Each row was made from one small tree. Brackets hold a mark, then the marks that hang from it, in alphabetical order. Every link used is in the known rows. Write each row's tree.
Known rows
(M W): 2.141	0.179	2.757	1.407	-1.122	0.435	-0.280	0.316	0.035	0.706	-1.781	0.877	-1.722	1.398	-1.648	1.531	-0.128	3.001	-0.419	-1.462	-0.227	2.150	0.117	-3.029	0.079	-2.570
(N (S M) (X C L)): -2.632	3.112	-1.057	0.742	-1.294	-0.853	-0.031	1.862	2.075	0.604	2.654	-0.517	1.316	-0.371	1.391	-2.507	-0.273	-3.094	0.402	3.712	1.503	-3.813	-1.827	3.254	-0.484	3.405
(Z (X (N (S M)))): -2.233	2.176	-6.691	0.491	-1.169	-2.767	3.380	1.400	-2.639	0.925	0.173	0.893	-0.199	-3.497	0.777	-2.685	0.701	-1.841	2.273	0.574	0.770	-0.008	0.546	2.185	-1.775	-4.360
(L X): 0.393	-0.320	1.830	-1.786	-1.286	-1.256	0.337	-1.900	-1.933	-0.752	-2.328	-0.647	-0.342	1.698	0.134	0.897	-1.531	2.041	-0.308	-0.663	-1.458	0.756	0.291	-0.245	3.458	-1.922
(P (S (N (X C Z)))): -1.163	-3.043	2.468	1.750	1.900	5.715	-1.658	-1.344	3.544	-4.030	0.045	-0.248	0.595	2.395	-2.077	1.020	1.067	-0.756	2.915	-0.848	-2.125	0.165	0.983	-4.134	-0.810	2.664
(Z (X C L N)): -2.424	-0.773	0.560	0.475	-1.300	1.008	-2.936	1.992	0.610	2.203	0.863	2.307	-0.816	1.312	0.176	0.637	0.995	0.259	-3.145	3.912	1.508	1.147	0.942	3.008	-3.704	-0.409
(B (L (X C (N S)))): -0.169	-4.190	1.664	-3.731	-1.429	-2.704	1.452	-4.632	-0.776	-1.329	3.558	-0.438	-1.247	-0.787	2.303	-0.017	4.178	-0.397	0.441	1.483	0.944	1.339	2.077	2.263	3.104	2.084
(N (S P) (X Z)): 1.687	2.932	-1.081	0.840	2.549	-3.118	1.465	-1.253	1.020	-1.823	3.338	-2.205	3.190	-3.327	0.524	0.351	-2.589	-0.827	-1.242	-5.044	0.575	-0.750	1.913	-1.230	-0.419	0.917
(S (M W) (N X) P): 0.484	0.753	-4.336	2.686	-0.904	2.290	-0.098	3.958	1.561	-0.020	-2.652	1.404	0.640	-0.077	-0.985	-0.782	0.503	0.712	-0.439	-0.684	0.566	-1.032	-3.462	-3.765	1.656	-1.578
(S M (N (X C L))): -2.925	-0.088	-1.022	2.188	-1.862	4.028	-2.432	4.167	2.896	-0.007	-1.671	0.920	0.259	2.075	-0.333	-2.424	0.016	-1.886	0.901	4.879	-0.397	-2.886	-3.645	2.386	-0.172	2.604
(S (N X) P): 0.599	-0.828	-2.035	2.715	0.822	0.843	-1.253	1.972	1.346	-2.431	-2.660	-0.653	1.815	-1.203	-1.683	-0.496	-1.858	0.886	-0.345	-0.712	-0.373	-1.004	-1.895	-0.477	1.660	-0.979
(C (X L)): 0.808	1.432	0.947	-1.599	-1.658	-0.335	-2.255	2.278	-0.404	1.547	0.183	2.105	-0.988	3.020	0.348	0.050	-2.065	2.493	-1.906	2.198	-0.802	-1.133	-1.337	1.165	0.975	-0.507
(S M N P): 0.684	0.094	-4.268	2.396	-1.365	0.666	0.430	4.014	-3.325	-0.468	-3.454	-0.567	-0.132	1.707	-0.785	-1.757	-2.416	0.634	-0.467	1.082	-2.417	-2.690	-4.050	-0.817	-0.802	0.125
(S M (N X) P): -0.428	1.350	-5.534	2.796	-0.398	1.072	-0.075	4.070	0.518	-1.321	-3.282	-0.330	1.801	-0.761	-0.468	-2.715	-1.809	-0.525	0.178	0.452	-0.755	-2.740	-3.269	-0.608	1.396	-0.288
(Z X): 0.263	1.021	-2.223	1.469	-1.547	-0.653	0.198	1.493	-1.146	-0.808	-0.478	1.235	-0.075	0.590	-1.074	-0.577	-1.529	1.942	0.091	-1.071	-1.411	1.036	0.433	0.459	-1.398	-3.755
(C (X (N S))): 0.001	-0.426	-1.354	-0.677	0.712	-2.202	1.845	-1.708	-1.004	2.585	1.311	0.970	-1.005	-1.931	1.487	0.152	0.510	0.101	1.954	0.418	0.779	0.922	0.783	1.107	2.189	-2.451
(M (S N P)): -0.683	-1.098	-0.320	0.505	-1.437	0.350	0.327	-2.042	-3.315	-2.281	-2.383	-2.612	0.716	0.733	-0.519	-0.968	-3.264	1.604	-0.646	-0.658	-2.487	-1.709	-4.680	0.077	0.473	-0.157
(C (X (N (S P)))): 0.897	0.429	-2.878	-0.707	1.430	-3.855	1.739	-0.547	-2.003	2.799	2.352	0.649	0.075	-2.029	2.339	0.749	-0.858	0.369	-1.329	-0.220	1.221	-0.088	0.004	0.020	1.430	-0.696
(N (S M) (X L)): -1.661	4.245	-2.704	-0.719	-1.333	-2.454	0.466	2.702	1.542	-1.299	0.675	-1.009	1.637	-2.209	0.656	-3.558	-1.742	-2.026	0.564	1.797	1.500	-4.133	-1.564	2.735	1.144	0.126
(N S): 0.736	0.591	0.848	1.218	-0.589	-3.253	2.045	-1.625	-1.808	-1.420	0.477	-2.026	-0.580	-0.991	-0.279	-0.611	-2.016	0.294	2.107	-0.706	-0.857	-1.164	-0.275	1.049	-0.281	-1.477
(S (M W) N P): 1.399	-0.281	-3.404	2.278	-1.916	1.693	0.303	3.580	-1.785	0.808	-2.927	1.373	-1.398	2.579	-1.385	-0.313	-0.912	1.240	-1.131	-0.381	-1.327	-0.998	-3.962	-3.753	-0.721	-1.120
(C (X L (N S))): -0.406	0.647	-0.086	-2.874	-0.369	-2.513	-0.306	0.073	-0.337	2.500	1.513	1.809	-1.065	-1.050	1.555	-0.019	0.014	-0.138	-0.492	2.565	1.584	-1.017	0.052	2.747	1.350	-1.114
(X C L (N S)): -1.615	-0.703	3.584	-0.650	-0.106	-1.629	-1.020	-0.819	0.247	1.737	2.047	-0.602	-1.549	-0.608	0.683	0.483	0.880	-1.392	-1.279	3.918	1.798	-0.914	0.208	3.533	-2.169	2.284
(L (X C (N S) Z)): -0.990	-1.780	2.894	-2.175	1.561	-0.901	2.308	-5.272	-0.855	1.558	2.415	-1.398	0.219	0.113	1.781	2.670	1.604	-2.167	0.970	-1.624	0.863	2.877	3.658	0.665	0.600	1.484

Which tree is each row?
0.244	0.292	0.815	-2.375	-0.131	-0.208	-2.697	2.301	0.108	3.080	-1.130	2.842	-1.232	0.591	0.753	0.747	-0.109	1.800	-2.385	3.086	0.868	0.598	0.107	1.709	0.655	-1.289
(C (X L N))
-0.102	-1.727	1.812	3.375	1.778	5.630	-1.158	0.203	2.638	-0.793	-0.385	0.115	1.348	1.348	-1.830	0.744	0.216	-0.965	2.802	-1.628	-1.254	1.489	0.565	0.011	-0.721	1.345
(S (N (X C Z)))
0.519	3.911	-4.610	1.106	-0.483	-2.938	2.467	1.417	1.148	0.509	1.996	-0.301	1.333	-2.503	1.285	-1.041	-0.387	-0.931	-1.015	-2.187	2.049	-1.688	-1.636	-2.754	1.717	-0.596
(N (S (M W) P) X)
-2.300	2.409	-2.446	2.777	-0.342	-0.384	2.234	0.103	1.217	0.857	2.334	-1.407	1.550	-0.998	1.512	-2.265	0.293	-2.648	2.751	1.417	0.935	-1.769	-1.235	1.285	0.577	1.949
(N (S M) (X C))
0.194	-0.226	5.281	-0.639	1.748	2.262	-2.687	0.397	0.405	2.381	0.336	0.247	-0.722	1.743	-0.428	2.209	0.699	-0.041	-3.248	1.388	0.711	1.710	2.654	1.489	-3.650	2.963
(X C L N Z)
1.056	1.651	-3.161	0.067	-0.117	-3.308	2.522	1.231	-1.636	2.643	0.204	0.323	-0.502	-2.283	1.108	0.174	0.962	-0.529	-2.260	-0.388	2.560	-0.192	-0.818	-2.566	-0.906	-0.792
(X (N (S (M W) P)))
1.160	0.778	1.429	-0.600	2.415	-1.912	2.125	-2.583	-1.349	0.028	0.506	-1.453	-0.148	-3.010	-0.327	0.929	-0.148	-1.315	1.552	-2.996	0.544	1.529	3.002	0.446	-1.737	-1.080
(X (N S) Z)
-1.577	-1.814	1.903	2.160	-0.884	3.590	-3.517	2.165	3.556	-1.242	-0.837	0.582	0.107	1.724	-1.435	-0.723	-0.246	-0.332	0.365	3.864	0.069	-1.510	-2.193	2.575	-0.049	1.738
(S (N (X C L)))
-1.236	-0.953	-2.597	0.727	-1.946	4.173	-0.141	2.199	3.044	-3.727	-4.021	1.441	-0.698	1.296	-1.929	-1.156	2.052	-0.108	3.482	0.401	-0.997	-0.956	-1.919	-6.624	2.277	-2.016
(P (S (M W) (N X)))
1.460	1.643	1.096	-2.840	2.054	-4.387	-0.639	-0.229	-1.137	0.584	2.181	-1.416	0.471	-2.525	0.398	1.318	-1.838	-0.601	-4.366	-1.349	1.595	-1.033	2.166	1.044	-3.201	1.791
(X L (N (S P)) Z)
0.307	-1.494	0.334	0.671	-2.137	1.477	0.321	-2.219	-1.746	-0.599	-1.880	-0.855	-0.941	1.476	-0.841	0.457	-1.050	2.985	-1.182	-1.658	-1.438	-0.229	-4.763	-2.992	0.216	-1.576
(M (S N P) W)
-0.862	2.183	0.848	-0.794	-0.173	-3.208	-0.481	0.459	2.685	-2.296	1.301	-1.083	1.134	-2.717	-0.441	-1.479	-1.491	-0.768	-0.080	0.874	1.216	-2.636	-0.389	2.577	1.135	-0.391
(N S (X L))
1.350	0.981	2.154	-2.930	1.312	1.042	-2.704	1.309	0.325	3.186	0.131	2.658	-0.308	1.136	0.240	1.561	0.085	1.389	-2.202	-0.248	0.360	1.300	2.148	0.590	-0.665	-0.380
(C (X L N Z))
-1.007	-0.647	4.435	-0.064	0.194	0.608	-2.986	1.207	0.325	2.412	-0.851	0.481	-1.274	1.380	-0.236	1.442	0.999	0.359	-3.169	4.567	1.221	0.554	0.697	2.635	-2.421	2.223
(X C L N)
0.822	-0.170	1.443	0.987	3.488	-1.545	1.167	-2.177	-1.407	1.946	3.926	-1.696	0.513	-0.997	1.139	2.490	0.131	-1.400	-2.214	-2.060	1.197	0.882	2.443	-0.159	-3.599	3.563
(X C (N (S P)) Z)
0.774	1.221	0.807	-3.646	1.374	-1.495	-0.493	-0.930	-0.232	2.700	2.458	1.560	-0.647	-0.802	1.235	0.864	-0.122	-0.836	-0.318	-0.609	0.951	0.214	1.895	1.703	-0.628	-0.565
(C (X L (N S) Z))
0.085	-1.812	4.171	-1.759	1.591	1.565	-0.164	-3.576	-0.473	2.412	0.084	-0.152	0.129	1.916	0.877	3.586	1.460	0.020	-0.574	-1.508	-0.222	4.275	3.731	-0.208	0.836	1.005
(L (X C N Z))
0.015	0.236	-2.989	2.745	-1.402	3.883	0.560	3.027	2.678	-0.321	-3.972	1.818	-0.278	0.144	-1.856	-1.321	1.290	0.042	3.237	-0.191	-0.260	0.080	-2.568	-2.721	2.015	-3.119
(S (M W) (N X))
-1.415	3.607	-4.172	1.155	-0.497	-2.130	3.045	0.755	0.615	-1.038	0.213	-1.408	1.875	-3.139	0.811	-3.364	-0.782	-1.988	3.052	-0.486	0.566	-2.396	-0.888	0.950	1.922	-0.929
(N (S M) X)
1.358	-3.017	3.071	-2.282	-2.575	-0.422	-1.170	-2.429	-0.805	-1.955	2.067	0.016	-0.970	3.020	1.358	-0.072	2.415	2.233	-0.711	1.472	-1.378	0.721	0.549	0.542	2.656	2.620
(B (L (X C)))
2.240	-1.886	0.635	-6.019	0.350	-3.188	1.885	-5.203	-1.526	-2.913	2.411	-0.799	-0.426	-2.976	1.166	-0.102	2.872	-0.079	0.889	-3.277	0.190	1.871	3.885	0.692	2.663	-0.539
(B (L (X (N S) Z)))
-1.430	-2.550	0.034	0.841	0.028	2.889	-1.049	0.340	2.844	-6.077	-3.829	-0.293	0.619	-0.038	-2.523	-0.906	-0.032	0.435	3.204	0.557	-1.815	-1.336	-0.837	-3.624	2.362	-1.297
(P (S (N X)))
-1.155	0.485	-0.963	-0.951	-1.205	-0.972	-2.222	2.824	0.026	0.343	-1.593	2.294	-0.908	-0.563	-0.838	-0.155	-0.275	0.881	-3.004	2.166	1.283	0.963	1.317	2.903	-2.385	-3.545
(Z (X L N))
0.555	-0.554	3.772	1.589	2.889	2.372	-0.809	-0.989	-0.439	2.469	0.311	-0.255	-0.232	0.862	-0.363	2.326	1.211	0.153	-0.362	-0.669	0.103	3.670	2.996	-0.219	-3.103	1.788
(X C N Z)
-0.892	-1.142	0.689	-3.355	0.098	-4.043	2.668	-3.702	-1.663	0.096	-0.909	-1.191	-0.131	-2.318	0.999	1.144	0.489	-0.732	1.333	-0.372	1.263	1.246	1.866	1.335	3.541	-2.438
(L (X (N S)))
-0.347	-2.109	-1.218	0.384	-2.743	3.577	0.255	2.004	-0.252	-2.692	-4.004	0.967	-2.942	3.693	-2.313	-0.582	1.206	0.908	2.529	0.841	-2.403	-1.340	-2.793	-6.644	-0.331	-1.507
(P (S (M W) N))
1.469	-3.052	1.317	-4.610	-1.165	-1.968	-0.614	-2.183	-1.215	-2.313	-1.606	0.399	-0.798	-1.074	0.279	-0.410	3.058	2.207	-0.876	0.388	0.009	1.887	2.204	0.695	3.849	-0.983
(B (L (X N)))
-0.582	-1.853	2.039	0.261	-2.844	2.907	0.491	-3.332	-0.815	-1.139	-3.189	-0.513	-1.457	1.638	-1.644	-0.153	-0.040	2.262	2.203	-1.085	-2.179	1.193	-4.377	-1.913	0.695	-2.821
(M (S N) W)
0.877	2.795	0.057	0.448	2.198	-1.407	1.899	-2.398	1.888	-2.337	2.024	-1.718	2.185	-3.574	-0.212	-0.594	-1.440	-1.260	2.901	-4.272	0.169	0.278	2.432	0.133	0.366	-0.892
(N S (X Z))
2.783	-2.094	1.979	-5.122	0.638	-1.212	-0.351	-2.820	-0.829	-1.871	-0.271	0.252	-0.492	-0.660	0.234	0.709	2.922	1.734	-0.997	-2.814	-0.537	3.026	4.393	-0.232	2.446	-0.591
(B (L (X N Z)))
-0.415	1.283	1.631	2.038	2.349	0.476	1.441	-2.920	2.348	-0.543	4.411	-1.954	1.972	-1.418	0.321	0.162	-0.104	-2.082	2.418	-2.917	0.340	0.932	2.399	0.504	-0.779	2.324
(N S (X C Z))
-1.565	-1.892	-2.082	0.470	-2.241	2.495	0.560	2.307	-1.549	-4.131	-4.384	-0.805	-1.458	2.955	-1.847	-2.229	-0.701	0.044	3.319	1.976	-3.780	-2.802	-2.837	-3.386	-0.470	-0.132
(P (S M N))
-0.669	-1.074	3.037	1.833	1.152	5.097	-3.345	1.315	3.799	-0.965	0.069	0.606	0.871	2.207	-1.760	0.385	-0.321	-1.336	0.498	0.343	-0.554	-0.454	-0.548	1.684	-1.861	2.370
(S (N (X C L Z)))
0.627	-0.901	4.035	-0.787	0.566	1.617	-0.304	-3.177	-1.168	1.115	1.356	-0.734	0.152	4.163	0.557	3.032	-0.459	0.794	-0.300	-2.276	-1.644	2.687	1.998	-1.028	0.333	1.877
(L (X C Z))
2.597	-2.213	3.522	-2.959	-0.741	0.875	-0.759	-3.549	-0.710	-1.792	3.151	-0.248	-0.704	3.275	0.844	0.887	2.301	1.799	-0.826	-1.715	-2.103	1.738	2.394	-0.738	1.027	3.130
(B (L (X C Z)))
1.143	0.975	5.011	0.200	0.252	1.915	-2.949	0.593	-0.018	1.286	1.785	-0.487	-0.635	3.806	-0.936	1.582	-1.258	0.531	-2.557	0.391	-1.017	0.231	0.869	0.967	-4.158	3.768
(X C L Z)
-1.560	-1.246	-0.863	2.426	-0.461	1.500	-0.453	0.491	0.103	2.233	0.344	1.918	-0.253	0.491	0.026	1.150	1.791	0.174	-0.858	1.685	0.867	3.071	1.595	1.461	-2.820	-1.644
(Z (X C N))
-0.563	1.601	-3.285	2.060	0.970	3.808	0.679	2.504	1.231	-1.746	-3.338	-0.070	1.719	-0.030	-1.621	-2.245	-0.875	-1.389	4.117	-2.111	-1.589	-0.738	-0.859	-0.726	0.148	-1.340
(S M (N (X Z)))
-1.184	-1.392	2.286	1.586	0.775	-1.353	1.333	-2.510	-0.862	1.792	1.438	-0.864	-0.960	-1.333	0.463	0.966	1.533	-1.243	1.237	1.937	1.144	1.408	1.204	2.027	-1.614	1.045
(X C (N S))
-0.917	-1.461	0.730	2.263	-0.016	2.017	-3.928	2.935	2.780	-0.656	0.292	0.325	1.094	1.801	-0.507	0.165	-1.299	-0.206	-3.269	3.322	0.095	-2.789	-2.992	1.643	-0.408	3.286
(S (N (X C L)) P)
-0.127	2.364	-4.228	0.111	0.641	-4.487	2.509	1.415	-3.232	1.506	-0.122	-1.598	0.401	-3.098	1.785	-1.390	-1.006	-1.614	-1.342	0.637	1.435	-2.081	-0.650	0.746	-0.975	0.167
(X (N (S M P)))
1.956	1.217	-1.747	-1.411	3.117	-2.730	1.633	-1.269	-1.798	3.164	3.384	0.373	0.575	-2.071	1.853	1.666	-0.728	-0.556	-1.413	-3.496	0.852	0.985	2.199	-0.806	-0.088	0.124
(C (X (N (S P)) Z))
1.727	2.558	-3.429	0.718	-1.506	-3.592	2.846	1.132	-2.147	1.403	1.467	-0.253	-0.637	-0.467	1.008	-0.494	-1.079	0.480	-1.604	-1.613	0.501	-1.992	-2.346	-3.127	-1.093	-0.238
(N (S (M W) P))
1.854	0.447	0.363	-0.891	2.598	1.220	-0.209	-0.534	-0.587	3.314	-0.462	1.954	-0.049	0.202	0.289	1.808	0.232	1.325	0.211	-2.294	-0.343	3.382	2.950	-1.020	0.252	-1.564
(C (X N Z))
